Every row comes from one small tree of marks. The marks that hang from a mark follow it in brackets, in alphabetical order. Every link used is in the known rows. Which tree was each row made from?
Known rows
pamem{ruzevek{puruzom}}: |  2.632 | -0.020 | -0.950 |  0.191 | -0.790 |  0.414 | -0.227 | -0.034 |  2.235 | -0.516 | -0.583 | -0.415 |  0.331 |  0.770 |  1.420 | -0.057 | -0.587 |  0.419 | -0.006 |  0.871 |  2.251 | -0.045 |
ruzevek{pamem{teken{rakofem}}}: |  3.855 | -0.308 | -0.347 | -0.498 | -0.473 |  0.539 | -0.902 | -0.985 |  1.799 | -1.110 | -0.791 |  1.931 |  0.350 | -0.592 |  0.926 |  0.277 |  0.478 | -0.147 |  1.318 | -0.034 | -1.965 |  0.633 |
kana{teken{dedire pamem{ruzevek} puruzom rakofem}}: |  6.731 | -3.189 | -1.589 | -1.470 | -4.637 | -1.906 |  4.118 | -2.998 |  1.241 |  0.503 |  0.699 |  2.038 |  0.345 | -1.205 | -3.032 | -1.570 |  0.088 |  2.296 | -0.556 | -0.581 | -5.560 | -1.059 |
pamem{ruzevek teken{puruzom{bapa{rakofem}}}}: |  4.017 | -2.322 |  0.113 | -1.204 |  0.317 |  1.025 | -0.161 | -3.334 |  2.151 | -1.060 |  0.823 |  0.020 | -2.995 | -1.336 | -0.706 | -0.510 | -0.616 |  2.486 | -1.967 | -0.535 | -0.545 |  0.180 |
teken{dedire pamem{ruzevek} puruzom{bapa} rakofem}: |  5.779 | -1.218 | -0.247 | -2.119 | -3.073 | -1.179 |  4.180 | -4.313 |  0.848 |  0.427 | -0.061 |  0.758 | -1.850 | -2.480 | -2.266 |  0.091 | -1.082 |  3.752 |  0.244 |  0.468 | -6.188 | -2.632 |
puruzom{bapa ruzevek teken{pamem rakofem}}: |  1.744 | -0.843 | -2.707 | -2.560 |  0.042 | -0.909 | -2.574 | -2.670 |  1.404 |  0.092 |  2.114 |  0.948 | -3.753 | -0.204 | -0.381 |  2.561 | -0.418 |  2.870 | -1.010 |  1.598 | -4.904 | -1.552 |
teken{dedire pamem{ruzevek}}: |  3.920 | -0.296 | -2.498 |  0.162 | -1.511 | -0.519 |  2.746 | -2.332 |  0.987 |  0.787 |  0.289 |  0.319 | -0.490 | -1.482 | -1.978 |  0.047 | -0.756 |  0.973 |  0.801 | -0.321 | -3.549 | -1.300 |
dedire{teken{rakofem}}: |  2.974 | -0.917 | -0.049 | -1.003 |  0.196 | -0.048 | -0.139 | -0.331 | -1.030 | -0.004 |  0.102 |  1.327 |  0.805 |  0.346 | -0.429 |  0.361 | -1.157 |  2.834 |  0.881 | -0.696 | -0.955 |  0.311 |
ruzevek{puruzom}: |  0.538 |  0.110 | -0.306 | -0.355 | -0.595 | -0.556 |  0.016 |  1.926 |  0.683 |  0.367 | -1.232 |  0.428 |  1.263 |  1.444 |  1.522 |  0.090 | -0.367 | -0.369 |  1.272 |  1.210 |  0.699 | -0.586 |
puruzom{bapa{rakofem} ruzevek{pamem} teken}: | -0.788 |  0.289 | -2.981 | -0.983 |  1.993 | -0.307 | -3.665 | -0.646 |  1.944 |  0.011 |  1.185 |  1.492 | -4.495 |  0.770 |  2.380 |  4.142 | -1.025 |  1.234 | -0.481 |  2.930 | -3.282 | -0.678 |
rakofem{bapa teken}: |  0.824 |  0.481 | -0.588 | -0.950 | -1.214 | -1.461 | -4.267 |  0.152 |  0.078 | -1.332 | -0.661 | -0.064 | -3.185 |  0.221 |  0.636 | -3.548 |  0.126 | -0.054 | -1.078 |  0.675 | -1.272 | -0.289 |
ruzevek{pamem{teken{dedire rakofem}} puruzom{bapa}}: |  4.498 | -0.351 | -1.138 | -1.544 | -1.309 | -0.966 |  0.972 | -0.152 |  1.840 | -0.624 | -1.382 |  2.490 | -0.385 | -1.201 |  2.117 |  0.520 | -1.144 | -0.552 |  2.747 |  2.053 | -3.270 | -1.958 |
puruzom{teken{pamem{ruzevek}}}: |  3.335 | -1.672 | -3.396 |  0.014 | -1.046 | -0.180 | -1.176 | -1.550 |  1.958 | -0.160 |  1.899 | -0.182 | -1.437 |  0.092 | -1.308 |  1.024 | -0.193 |  0.902 | -0.996 | -0.673 | -2.687 |  0.811 |
teken{pamem}: |  0.757 | -0.048 | -1.629 | -0.230 | -0.415 | -0.147 |  0.133 | -0.327 |  0.261 |  1.065 | -0.407 |  0.110 |  1.325 | -0.303 | -1.668 |  0.823 |  0.423 |  0.443 |  0.671 | -0.446 | -3.228 | -0.381 |
teken{rakofem}: |  1.872 |  0.510 |  1.817 | -0.439 | -1.139 |  0.142 | -0.177 | -0.568 |  0.070 | -0.459 | -0.558 |  1.125 |  0.580 |  0.251 |  0.020 | -0.187 |  0.142 |  1.577 |  0.093 | -0.001 | -0.971 |  0.163 |
bapa{puruzom{ruzevek}}: |  0.163 | -0.509 | -0.919 | -0.629 |  1.885 |  0.658 | -0.975 |  0.700 |  0.257 |  0.295 | -0.476 |  0.715 | -0.530 |  1.423 |  1.019 |  1.159 | -1.015 |  2.525 |  0.736 |  1.175 |  1.004 | -1.163 |
ruzevek{pamem puruzom{bapa teken{dedire}}}: |  1.677 | -0.769 | -3.354 | -0.859 | -1.214 | -2.176 |  0.767 |  1.328 |  1.493 |  0.054 |  0.025 |  1.425 | -1.929 | -0.051 |  2.681 |  2.157 | -1.880 | -1.681 |  2.269 |  2.937 | -3.552 | -1.918 |
pamem{teken{dedire puruzom{bapa ruzevek}}}: |  3.126 | -2.698 | -1.364 | -2.897 |  0.331 | -1.381 |  2.724 | -3.356 |  0.613 | -0.084 |  1.592 |  0.783 | -5.420 | -2.232 | -0.448 | -1.034 | -1.068 |  1.624 | -0.019 |  0.956 | -2.522 | -2.961 |
dedire{teken{puruzom{ruzevek}}}: |  1.892 | -2.382 | -2.145 | -2.189 |  1.430 | -0.925 |  1.244 | -1.102 | -0.728 |  0.857 |  0.667 |  0.263 | -2.384 |  0.441 |  0.021 |  0.788 | -1.472 |  3.359 |  0.603 |  0.533 | -0.548 | -1.244 |
teken{pamem puruzom rakofem{bapa}}: |  3.164 | -0.044 |  0.778 | -2.181 | -3.033 | -1.106 |  0.259 | -1.850 | -0.135 |  0.593 | -1.835 |  0.543 | -0.697 | -0.970 | -0.533 | -0.861 |  0.324 |  3.458 |  0.336 |  0.598 | -5.695 | -0.885 |
teken{dedire puruzom{ruzevek} rakofem}: |  3.756 | -0.733 |  1.119 | -2.394 | -1.839 | -1.814 |  3.806 | -2.424 | -0.125 |  0.387 | -0.176 |  2.134 | -3.391 | -0.015 |  0.097 | -0.624 | -0.686 |  3.714 |  1.009 |  1.536 | -3.212 | -2.819 |
puruzom{bapa ruzevek{pamem{teken{dedire}}}}: |  1.552 | -0.403 | -3.298 | -1.770 |  1.649 | -0.578 |  0.061 | -2.788 |  1.788 | -0.313 |  0.949 |  0.993 | -4.515 | -2.260 |  1.529 |  1.570 | -1.066 | -0.264 |  0.865 |  2.347 | -2.549 | -2.578 |

Which tree is each row?
|  0.027 | -1.332 | -4.333 | -2.158 |  1.068 | -1.027 | -2.333 | -2.127 |  1.407 |  0.582 |  2.571 | -0.158 | -4.356 | -0.630 | -0.378 |  2.687 | -0.622 |  1.337 | -1.054 |  1.647 | -4.082 | -1.678 |  puruzom{bapa ruzevek teken{pamem}}
|  3.349 |  0.392 | -0.437 | -0.802 | -0.977 |  0.187 | -2.299 | -1.393 |  1.653 | -1.364 | -1.258 |  1.431 | -1.136 | -1.369 |  2.034 | -0.542 |  0.232 |  0.150 |  0.830 |  0.731 | -2.348 |  0.656 |  ruzevek{pamem{teken{rakofem{bapa}}}}
|  2.345 | -2.917 | -0.157 | -2.111 |  0.087 | -0.262 |  0.902 | -2.174 |  0.601 | -0.634 |  0.939 | -0.197 | -2.655 | -1.911 | -0.719 | -1.082 | -0.264 |  0.826 | -0.859 | -0.308 | -1.402 | -0.776 |  pamem{teken{puruzom{bapa}}}
|  0.761 | -0.637 | -1.639 | -1.526 |  0.293 | -0.775 |  1.179 | -1.113 |  1.221 |  0.501 | -0.642 |  0.465 | -2.587 |  0.277 |  1.732 |  1.636 | -0.166 |  1.262 |  0.970 |  2.018 | -1.562 | -1.573 |  teken{puruzom{ruzevek{pamem}}}
|  1.848 |  0.329 | -0.751 | -0.927 | -2.070 | -2.461 | -1.703 | -0.158 | -0.552 | -1.045 | -0.491 |  0.758 | -4.078 | -0.511 |  0.245 | -4.230 | -0.688 | -0.125 | -0.103 |  0.895 | -2.817 | -1.479 |  rakofem{bapa teken{dedire}}
|  0.307 |  0.022 | -2.106 | -0.335 |  1.875 |  0.653 | -1.180 |  1.071 |  0.998 |  0.315 | -1.316 |  1.045 | -0.115 |  1.273 |  2.212 |  2.585 | -0.959 |  1.608 |  1.788 |  2.020 |  0.080 | -1.106 |  bapa{puruzom{ruzevek{pamem}}}
|  1.612 | -0.026 | -2.991 | -1.661 |  0.037 | -0.949 | -4.988 |  0.681 |  0.453 | -0.100 | -1.434 |  0.516 | -2.431 |  1.167 |  0.089 | -1.750 | -0.392 |  2.494 |  0.295 |  1.417 | -3.204 | -1.637 |  rakofem{bapa{puruzom{ruzevek}} teken{pamem}}
|  5.618 | -0.465 | -2.040 | -0.873 | -3.454 | -1.380 | -0.412 | -2.864 |  1.218 | -0.555 |  1.067 |  1.237 | -3.469 | -1.356 | -0.508 | -0.865 | -0.926 |  2.551 | -0.352 |  0.321 | -5.552 | -0.299 |  puruzom{teken{dedire pamem{ruzevek} rakofem{bapa}}}
|  4.630 | -1.554 |  0.208 | -1.278 | -1.194 | -0.083 |  0.848 | -1.392 |  1.554 | -0.870 | -0.996 |  1.758 | -0.498 | -0.443 |  0.709 | -0.063 |  0.413 |  0.778 |  1.308 | -0.057 | -2.780 |  0.097 |  ruzevek{pamem{teken{puruzom rakofem}}}
|  1.312 | -0.405 |  0.926 |  0.310 |  0.872 |  0.354 | -3.491 |  3.525 | -0.258 | -0.221 | -1.768 |  2.429 |  1.148 |  3.511 | -0.709 | -1.033 | -0.554 |  2.547 |  0.676 | -0.427 | -1.093 |  0.259 |  bapa{puruzom rakofem{teken}}
|  5.996 | -2.441 |  1.438 | -1.909 | -2.220 | -1.161 |  3.608 | -2.237 |  0.070 | -0.628 |  0.179 |  2.334 | -2.033 | -1.191 | -1.252 | -2.640 | -0.335 |  2.132 |  0.911 | -0.824 | -3.259 | -1.143 |  pamem{teken{dedire puruzom rakofem}}
|  2.918 | -2.696 | -2.661 | -1.692 |  0.039 | -0.976 |  2.077 | -0.488 | -1.108 |  1.555 | -0.058 |  0.194 |  0.688 | -0.207 | -2.226 |  0.912 | -1.035 |  2.754 |  1.444 | -0.894 | -3.859 | -0.705 |  dedire{teken{pamem puruzom}}
|  4.696 | -0.341 |  0.838 | -1.381 | -1.967 | -0.783 |  0.173 | -2.175 |  0.137 | -1.138 |  0.015 |  1.825 | -2.812 | -2.189 |  0.233 | -3.085 | -0.461 |  1.380 |  0.333 | -0.098 | -2.772 | -0.610 |  pamem{teken{dedire rakofem{bapa}}}
|  1.883 | -1.235 | -0.741 | -1.808 | -0.626 | -1.980 |  4.027 | -1.721 | -0.212 |  0.857 |  0.412 |  0.957 | -4.110 | -0.410 |  0.100 | -0.402 | -0.966 |  2.107 |  0.935 |  1.580 | -2.275 | -2.994 |  teken{dedire puruzom{ruzevek}}
|  2.644 | -1.987 | -3.685 | -1.025 |  0.383 | -1.111 |  0.334 |  0.459 |  0.264 |  1.090 |  0.969 |  1.855 | -2.064 |  1.104 | -0.580 |  1.468 | -1.512 |  2.743 |  1.637 |  0.881 | -3.959 | -1.954 |  bapa{puruzom{ruzevek teken{dedire pamem}}}
|  4.894 | -0.834 | -2.709 | -0.250 | -1.988 | -1.433 |  0.201 | -1.328 |  1.191 | -0.376 |  0.282 |  0.815 | -1.664 | -0.042 | -2.779 | -2.439 | -0.249 |  0.424 |  0.362 | -0.609 | -3.862 | -1.383 |  rakofem{teken{dedire pamem{ruzevek}}}
|  2.096 | -1.210 | -1.988 | -1.744 | -0.244 | -1.792 | -1.214 | -0.280 |  1.423 | -0.615 | -0.554 |  0.935 | -3.487 |  1.562 |  0.640 | -0.953 |  0.221 |  0.752 |  0.517 |  1.526 | -2.054 | -1.659 |  rakofem{teken{puruzom{ruzevek{pamem}}}}
|  5.857 | -1.525 | -2.080 | -0.835 | -3.861 | -1.001 |  0.537 | -1.787 |  0.896 |  0.017 | -0.258 |  2.004 |  0.767 | -1.426 | -1.384 | -1.660 | -0.695 |  2.561 | -0.553 |  0.048 | -4.730 | -0.622 |  kana{teken{dedire pamem{ruzevek} rakofem{bapa{puruzom}}}}
|  3.184 | -0.142 | -1.674 | -1.655 | -0.750 | -0.527 | -1.588 | -1.030 | -0.897 |  0.657 | -0.780 |  0.827 |  0.499 | -0.774 | -0.759 |  0.241 | -1.073 |  3.345 |  0.988 | -0.265 | -4.352 |  0.005 |  dedire{teken{pamem rakofem{bapa}}}
|  2.265 | -3.144 | -3.931 | -2.887 | -1.870 | -2.789 |  3.364 | -2.702 |  0.491 |  1.609 |  1.658 |  1.238 | -2.371 | -1.947 | -2.243 |  0.066 | -0.433 |  1.202 | -0.589 |  1.334 | -6.066 | -3.234 |  kana{teken{dedire pamem puruzom{bapa ruzevek}}}
|  4.533 | -1.977 | -1.030 | -0.593 | -1.672 | -0.832 |  1.001 |  0.869 | -0.345 |  0.489 |  0.089 |  2.760 |  0.524 |  0.894 | -1.423 |  0.592 | -1.303 |  3.009 |  1.979 | -0.444 | -5.169 | -0.893 |  bapa{puruzom{teken{dedire pamem rakofem}}}
|  5.750 | -0.889 | -2.489 | -1.209 | -4.841 | -1.982 |  0.672 | -1.541 |  1.821 |  0.134 | -0.449 |  1.906 |  0.544 | -1.169 | -0.356 | -1.974 | -0.369 |  1.283 | -0.150 |  1.015 | -4.619 | -0.972 |  kana{teken{dedire pamem{ruzevek{puruzom}} rakofem{bapa}}}
|  1.463 | -1.983 | -2.524 | -1.905 | -1.042 | -2.206 |  2.161 | -1.381 |  0.908 |  1.008 |  0.601 |  2.500 | -2.666 | -0.786 |  0.201 |  1.108 | -0.730 |  0.983 | -0.186 |  2.456 | -4.860 | -2.434 |  kana{teken{dedire puruzom{bapa{rakofem} ruzevek{pamem}}}}
| -1.912 |  1.217 | -0.448 | -1.227 |  2.412 |  0.415 | -2.451 | -1.143 |  0.645 |  0.483 |  0.304 |  0.665 | -2.968 |  0.343 |  0.908 |  2.380 | -0.739 |  2.367 | -1.053 |  2.237 | -1.081 | -1.405 |  puruzom{bapa{rakofem} ruzevek}
|  3.990 |  0.106 | -0.681 | -3.053 | -2.820 | -2.301 |  2.227 | -3.207 | -0.112 |  1.157 | -1.099 |  1.676 | -3.832 | -1.333 | -0.208 | -0.863 | -0.639 |  4.309 |  1.205 |  1.935 | -6.998 | -3.269 |  teken{dedire pamem puruzom{ruzevek} rakofem{bapa}}
|  5.378 | -0.104 | -2.433 | -1.468 | -1.415 | -0.214 | -1.662 | -1.036 |  0.781 |  0.233 | -1.307 |  0.480 |  0.786 | -0.165 |  0.497 |  0.180 | -1.559 |  3.679 |  0.977 |  0.480 | -2.512 | -0.032 |  dedire{teken{pamem{ruzevek{puruzom}} rakofem{bapa}}}
|  5.068 | -1.453 | -2.208 | -1.335 | -2.278 | -1.096 |  0.724 | -3.440 |  1.412 | -0.417 |  2.171 |  0.956 | -3.075 | -1.853 | -1.674 |  0.905 | -1.386 |  2.215 | -0.682 |  0.294 | -5.819 | -1.226 |  puruzom{bapa teken{dedire pamem{ruzevek} rakofem}}
|  5.228 | -0.784 | -2.120 | -1.138 | -0.485 |  0.778 | -1.913 | -1.290 | -0.005 |  0.164 | -1.099 |  0.560 |  0.993 | -0.577 | -0.444 |  0.385 | -1.940 |  5.139 |  0.708 | -0.325 | -2.624 |  0.280 |  dedire{teken{pamem{ruzevek} rakofem{bapa{puruzom}}}}
